Known rows, with every way that one mark hangs from another:
[Z231 Z157 [Z290 Z277 [Z639 Z63]]]: 11.9; 1.1; -15.0; -18.2; 19.8; -22.6; -25.7; 6.0; -21.7; 8.9; 4.7; -4.5; 7.8; -6.3; -20.5; -6.9; 0.7; -1.7; -5.4; 39.2
[Z63 [Z277 Z372]]: 2.5; 2.3; -2.6; -16.0; -6.3; 8.4; 12.6; 3.3; 5.9; -9.1; 8.8; -2.5; -2.4; -1.5; 7.9; -5.2; 18.1; -17.1; -9.4; 8.9
[Z63 Z231 Z277]: -5.3; 7.0; 9.4; -6.7; -18.7; 16.0; 15.7; -4.9; 8.4; 2.5; 16.7; -2.1; -13.1; -11.7; 1.0; 9.0; 4.5; 5.3; 2.9; -4.2
[Z372 [Z231 Z157 [Z290 Z277 Z639]]]: 7.7; -20.3; 11.2; -9.6; 22.3; -12.9; -33.3; 11.9; -19.5; -1.8; -4.8; 3.3; 21.5; -20.2; -9.7; -11.1; 11.2; -10.8; -4.4; 46.7
[Z277 Z157 [Z290 Z639] Z372]: 14.5; -1.7; -18.1; -22.0; -3.4; 10.7; 9.2; 7.9; -10.1; -11.0; 44.5; -10.8; 6.0; 11.0; -3.4; -3.3; 12.1; -9.1; -9.6; 4.9
[Z372 Z231]: -1.0; -12.5; 7.0; 7.8; 5.3; 4.6; -2.9; 3.9; -2.9; -5.0; -1.1; 2.7; 8.6; -8.7; 7.1; 0.7; 1.2; -8.2; -7.7; 13.4
[Z63 [Z231 Z157 Z290]]: 0.2; -10.6; 5.5; -21.5; -3.0; -6.8; -13.2; 4.4; 8.5; 3.2; 0.2; 5.5; -3.2; -19.3; -2.5; 11.1; 7.6; 6.9; -0.4; 2.3
[Z277 Z157 [Z290 [Z639 Z63]] Z372]: 17.9; 6.6; -34.7; -21.0; -2.7; 1.6; 12.6; 4.9; -14.8; -5.4; 52.7; -17.7; 1.3; 17.8; -8.0; 2.7; 0.2; -10.5; -17.8; 11.4
[Z63 Z231 Z277 Z639]: -16.6; 13.3; 18.6; -5.5; -14.1; 17.8; 8.7; -4.5; 5.6; 8.5; 25.8; -10.0; -20.0; -4.3; -7.4; 13.3; 14.3; 5.2; 6.1; -2.1
[Z290 [Z277 Z157 Z372] [Z639 Z63]]: 0.8; 8.9; -38.6; -14.5; 6.3; -1.2; 1.7; 6.2; -37.2; 3.6; 33.1; -12.8; 3.0; 1.2; -27.9; -3.9; -1.7; 2.3; -9.3; 36.9
[Z231 Z157 [Z290 [Z277 Z372]]]: 2.5; -13.9; -5.4; -28.5; 15.7; -13.6; -18.5; 12.0; -5.3; -6.9; -6.9; 3.1; 9.2; -19.9; -3.4; -10.2; 25.6; -12.3; -9.2; 27.2
[Z63 [Z231 Z157 [Z290 Z639]]]: 10.6; -6.9; 0.7; -21.7; 3.1; -9.3; -19.0; 8.2; -2.2; 6.4; 10.9; 8.0; 5.5; -12.8; -10.7; 8.3; 2.9; 7.8; 3.2; 13.0
[Z63 [Z231 Z157] Z639]: -20.4; 2.9; 9.6; -9.1; -3.0; 5.1; -10.0; 2.0; 12.2; 7.7; 16.2; -2.5; -16.1; -5.1; -17.0; 26.7; 8.3; 5.7; -2.5; 1.4
[Z290 [Z639 Z63]]: 12.3; 10.5; -23.4; 0.2; 6.6; -10.9; -2.2; 0.2; -14.0; 8.5; 20.1; -5.4; 3.1; 13.1; -13.0; 4.1; -14.1; 2.2; -4.2; 17.4
[Z290 Z277]: -7.5; 1.6; 1.1; 3.4; 5.5; -1.1; -3.1; 1.3; -13.1; 1.4; -1.6; -3.6; 1.9; -12.7; -9.9; -8.0; 4.7; 3.3; 3.6; 12.2
[Z290 Z639]: 10.6; 2.6; -4.1; 0.1; 5.2; -1.1; -5.5; 2.5; -9.1; 2.7; 11.0; 1.7; 7.8; 6.7; -8.3; -1.5; -5.4; 1.5; 4.3; 10.6
[Z372 [Z231 Z157 [Z290 [Z639 Z63]]]]: 17.2; -12.1; -9.7; -10.9; 18.1; -21.6; -25.8; 10.9; -12.1; 1.9; 4.2; 0.3; 14.4; -0.4; -2.9; 4.8; -2.6; -12.4; -16.9; 39.8
[Z639 [Z63 [Z231 Z157] [Z277 Z372]]]: -4.3; 9.0; -19.4; -28.3; -11.7; 0.7; 12.7; 5.9; 16.3; -1.4; 24.9; -4.6; -15.1; -7.0; -5.3; 21.7; 7.7; -8.7; -23.2; 12.7
[Z231 [Z290 [Z277 Z372] Z639]]: 16.9; -8.2; -12.8; -16.9; 21.5; -13.1; -11.6; 11.4; -26.8; -1.3; 10.7; -0.4; 20.8; -13.9; -5.7; -22.0; 16.4; -4.0; 2.5; 33.4
[Z277 Z157]: -6.3; -0.6; -2.4; -5.4; -11.4; 12.3; 0.3; -0.9; -12.6; 0.5; 6.4; -5.6; -8.8; 3.6; -9.6; 2.7; -0.1; 6.6; 1.6; 1.2

Rows:
6.5; 12.7; -18.8; -27.3; -17.8; 14.4; 25.1; -1.1; -2.0; -12.2; 43.4; -22.8; -15.4; 10.5; 5.5; 0.7; 14.5; -18.0; -21.6; 3.3 => [Z639 [Z63 [Z277 Z157 Z290 Z372]]]
2.5; 16.2; -5.3; -15.7; -22.9; 16.2; 19.5; -8.7; -3.8; -5.4; 37.3; -24.5; -20.0; 11.6; 1.2; 1.2; 5.8; -10.1; -13.7; -2.8 => [Z639 [Z63 [Z277 Z157 Z290]]]
6.1; 18.3; -14.6; -7.6; -10.5; 4.0; 13.6; -2.8; -6.6; 11.2; 36.6; -7.3; -9.2; 1.6; -12.3; 10.6; -9.4; 8.1; -2.0; 13.1 => [Z290 [Z639 [Z63 Z231 Z277]]]
4.7; -16.9; 5.8; -4.7; 11.0; 4.1; -20.3; 8.4; -43.8; 1.1; 6.5; -5.3; 16.8; -16.9; -12.5; -17.1; 7.3; 1.4; 5.5; 42.0 => [Z372 [Z231 [Z290 [Z277 Z157] Z639]]]
-6.8; 12.5; -25.2; -5.1; -7.2; 5.7; 5.1; -1.0; -37.5; 15.2; 39.4; -13.5; -7.6; -8.8; -36.3; 9.4; -14.7; 23.1; 4.9; 24.3 => [Z290 [Z277 Z157] [Z639 [Z63 Z231]]]
7.2; -20.9; -0.5; -17.3; 8.8; -1.7; -0.9; 12.8; 20.1; -22.3; 15.9; 0.0; 11.8; -9.0; 16.7; 6.1; 21.0; -31.1; -31.9; 11.2 => [Z277 Z290 [Z372 [Z231 Z157]]]
17.1; 1.0; -16.7; -19.8; 12.8; -24.1; -22.0; 6.4; -8.9; 8.6; 4.7; -0.4; 4.5; 5.7; -11.3; 3.1; -4.7; -4.7; -8.5; 26.5 => [Z231 Z157 [Z290 [Z639 Z63]]]
21.0; -14.1; 3.9; -16.4; 10.2; -0.9; -6.6; 13.2; -11.1; -10.2; 11.2; 1.1; 19.6; -8.0; 16.0; -15.7; 19.7; -24.1; -8.4; 37.0 => [Z63 [Z277 [Z372 [Z231 [Z290 Z639]]]]]
-0.4; 9.1; 9.9; -18.3; -2.7; 11.9; 12.5; 1.8; 15.1; -10.9; 36.6; -16.5; -9.0; 8.4; 10.6; -2.5; 33.1; -25.1; -12.7; -0.5 => [Z63 [Z277 Z290 Z372] Z639]
17.3; -17.9; -5.8; -16.3; 14.5; -2.8; -5.3; 16.8; 10.3; -19.4; 28.8; 0.8; 19.1; -0.8; 8.3; 3.5; 16.1; -30.3; -28.9; 22.0 => [Z277 [Z290 Z639] [Z372 [Z231 Z157]]]
-7.7; 9.7; 8.6; -23.3; -15.2; 26.6; 14.6; 0.8; 1.2; -10.0; 43.2; -23.1; -17.5; 10.2; 1.7; 0.9; 32.8; -19.3; -10.1; 0.6 => [Z63 [Z277 Z157 Z290 Z372] Z639]
13.8; 12.1; -9.9; -20.1; -10.7; 4.0; -4.1; -2.5; -29.2; 7.7; 21.0; -14.2; -5.7; 11.1; -10.5; -6.9; 0.5; 0.5; 2.1; 26.2 => [Z231 [Z290 [Z639 [Z63 [Z277 Z157]]]]]
3.1; -7.1; 2.9; -37.4; -7.9; -0.2; -1.4; 6.6; 15.2; -5.4; 10.0; 3.2; -4.1; -20.5; 8.1; 6.1; 25.6; -9.5; -9.4; 10.0 => [Z63 [Z231 Z157 Z290] [Z277 Z372]]
7.6; 14.6; -27.2; -22.2; -10.5; 10.6; 12.5; 4.3; -20.3; -0.5; 34.5; -13.6; -7.5; 16.1; -12.5; 1.4; 0.7; -8.4; -13.2; 26.5 => [Z290 [Z639 [Z63 [Z277 Z157 Z372]]]]
15.1; -16.2; -10.8; -12.6; 2.0; 12.8; 7.6; 11.1; -12.8; -17.2; 41.4; -7.6; 15.5; 1.3; 5.3; -1.8; 10.9; -18.1; -18.6; 18.2 => [Z277 Z157 [Z290 Z639] [Z372 Z231]]
0.0; 0.6; -14.2; -8.7; 3.3; -14.9; -0.6; -2.9; -20.5; 10.8; 18.2; -8.3; -0.8; -25.6; -11.9; -1.8; -1.5; 16.8; 5.6; 14.7 => [Z639 [Z63 [Z231 [Z290 Z277]]]]
6.0; 8.0; -3.4; -17.4; -11.6; -3.2; 7.0; -6.1; -2.7; 7.9; 19.7; -8.8; -11.2; -10.8; 4.0; 3.5; 3.5; 5.9; 0.5; 5.1 => [Z639 [Z63 [Z231 Z290] Z277]]
-12.3; 2.9; 26.2; -23.2; -8.4; 7.1; -14.3; -1.0; 10.3; 6.4; 10.8; -6.0; -18.9; -10.9; -5.3; 11.9; 24.9; -2.6; 3.6; 9.0 => [Z63 [Z231 Z157 Z290] Z277 Z639]
8.5; -6.5; -29.8; -1.3; 23.8; -11.8; -1.8; 12.1; -28.4; -2.1; 24.1; -6.3; 21.9; -9.3; -10.0; -5.6; 0.3; -10.6; -17.9; 48.5 => [Z290 [Z277 [Z372 Z231]] [Z639 Z63]]
-0.2; -10.3; -9.2; -23.6; 4.3; 1.4; -6.2; 7.0; -30.0; -3.3; 6.2; -8.6; 4.4; -16.6; -6.8; -17.6; 20.1; 0.3; 1.9; 23.7 => [Z231 [Z290 [Z277 Z157 Z372]]]
-6.0; 4.5; -16.8; -12.3; -6.1; -7.9; 0.7; -0.1; 9.7; 7.6; 16.2; -1.3; -14.0; -7.1; -13.1; 26.6; -10.9; 6.4; -14.0; 3.2 => [Z639 [Z63 [Z231 Z157]]]
-4.3; 4.9; -5.5; -3.0; 1.2; 9.9; -6.8; 4.1; -35.9; 4.8; 16.2; -8.0; 1.0; -2.6; -26.5; -8.0; -0.9; 8.8; 8.5; 24.9 => [Z290 [Z277 Z157] Z639]
17.0; 10.0; -23.8; -6.7; -2.8; -4.0; 14.3; -1.9; -0.8; 3.4; 55.3; -10.1; 0.3; 3.1; -8.1; 13.5; -10.8; 6.7; -4.7; -3.5 => [Z277 [Z290 [Z639 [Z63 Z231]]]]
-8.4; 11.3; -6.4; -17.5; -16.6; 3.3; 7.4; -1.7; 14.7; 4.9; 18.4; -6.5; -21.2; -5.0; -9.1; 22.1; -0.9; -1.9; -14.3; 7.1 => [Z639 [Z63 [Z231 Z157] Z277]]
-4.2; 1.6; 10.1; -24.9; -3.9; 6.4; 4.2; 2.7; 2.5; 2.9; 26.3; -7.8; -9.7; -11.8; 3.8; 3.1; 31.0; -3.3; 2.2; 8.9 => [Z63 [Z231 Z290] [Z277 Z372] Z639]
-18.8; -1.3; 11.8; -11.6; -3.2; 10.5; -11.0; -1.0; -30.2; 12.7; 22.3; -15.4; -12.4; -20.7; -24.6; 1.6; 17.2; 20.9; 17.0; 14.2 => [Z63 [Z231 [Z290 [Z277 Z157]]] Z639]
13.9; -3.9; 0.7; -6.6; 17.4; -12.8; -18.3; 3.5; -28.0; 4.4; 4.6; -0.1; 16.0; -11.7; -11.8; -20.8; 7.4; 5.2; 12.0; 26.9 => [Z231 [Z290 Z277 Z639]]
8.3; 10.7; -25.2; -1.3; -1.6; -6.0; 7.0; 0.4; -10.1; 12.4; 35.9; -3.1; -0.8; 2.1; -16.5; 15.7; -18.2; 14.9; -0.7; 9.1 => [Z290 [Z639 [Z63 Z231]]]
11.6; 5.7; -18.8; -16.3; -3.1; -6.5; 2.4; 3.1; 10.7; 1.8; 47.6; -7.5; -4.7; 3.8; -13.5; 21.9; -8.0; 0.9; -14.6; 1.4 => [Z277 [Z290 [Z639 [Z63 [Z231 Z157]]]]]
10.3; 7.5; -35.4; -9.3; 18.2; -14.1; 1.1; 8.9; -23.9; 3.0; 25.8; -7.8; 10.0; 0.2; -17.3; -5.8; -1.9; -2.8; -10.4; 34.2 => [Z290 [Z277 Z372] [Z639 Z63]]
-13.7; -7.4; 15.0; -15.8; 5.1; 10.5; -7.7; 11.4; 12.9; -11.6; 7.6; -5.5; -4.0; -1.8; 3.5; 10.8; 29.5; -31.7; -23.5; 30.9 => [Z63 [Z277 [Z372 [Z231 Z157]]] Z639]
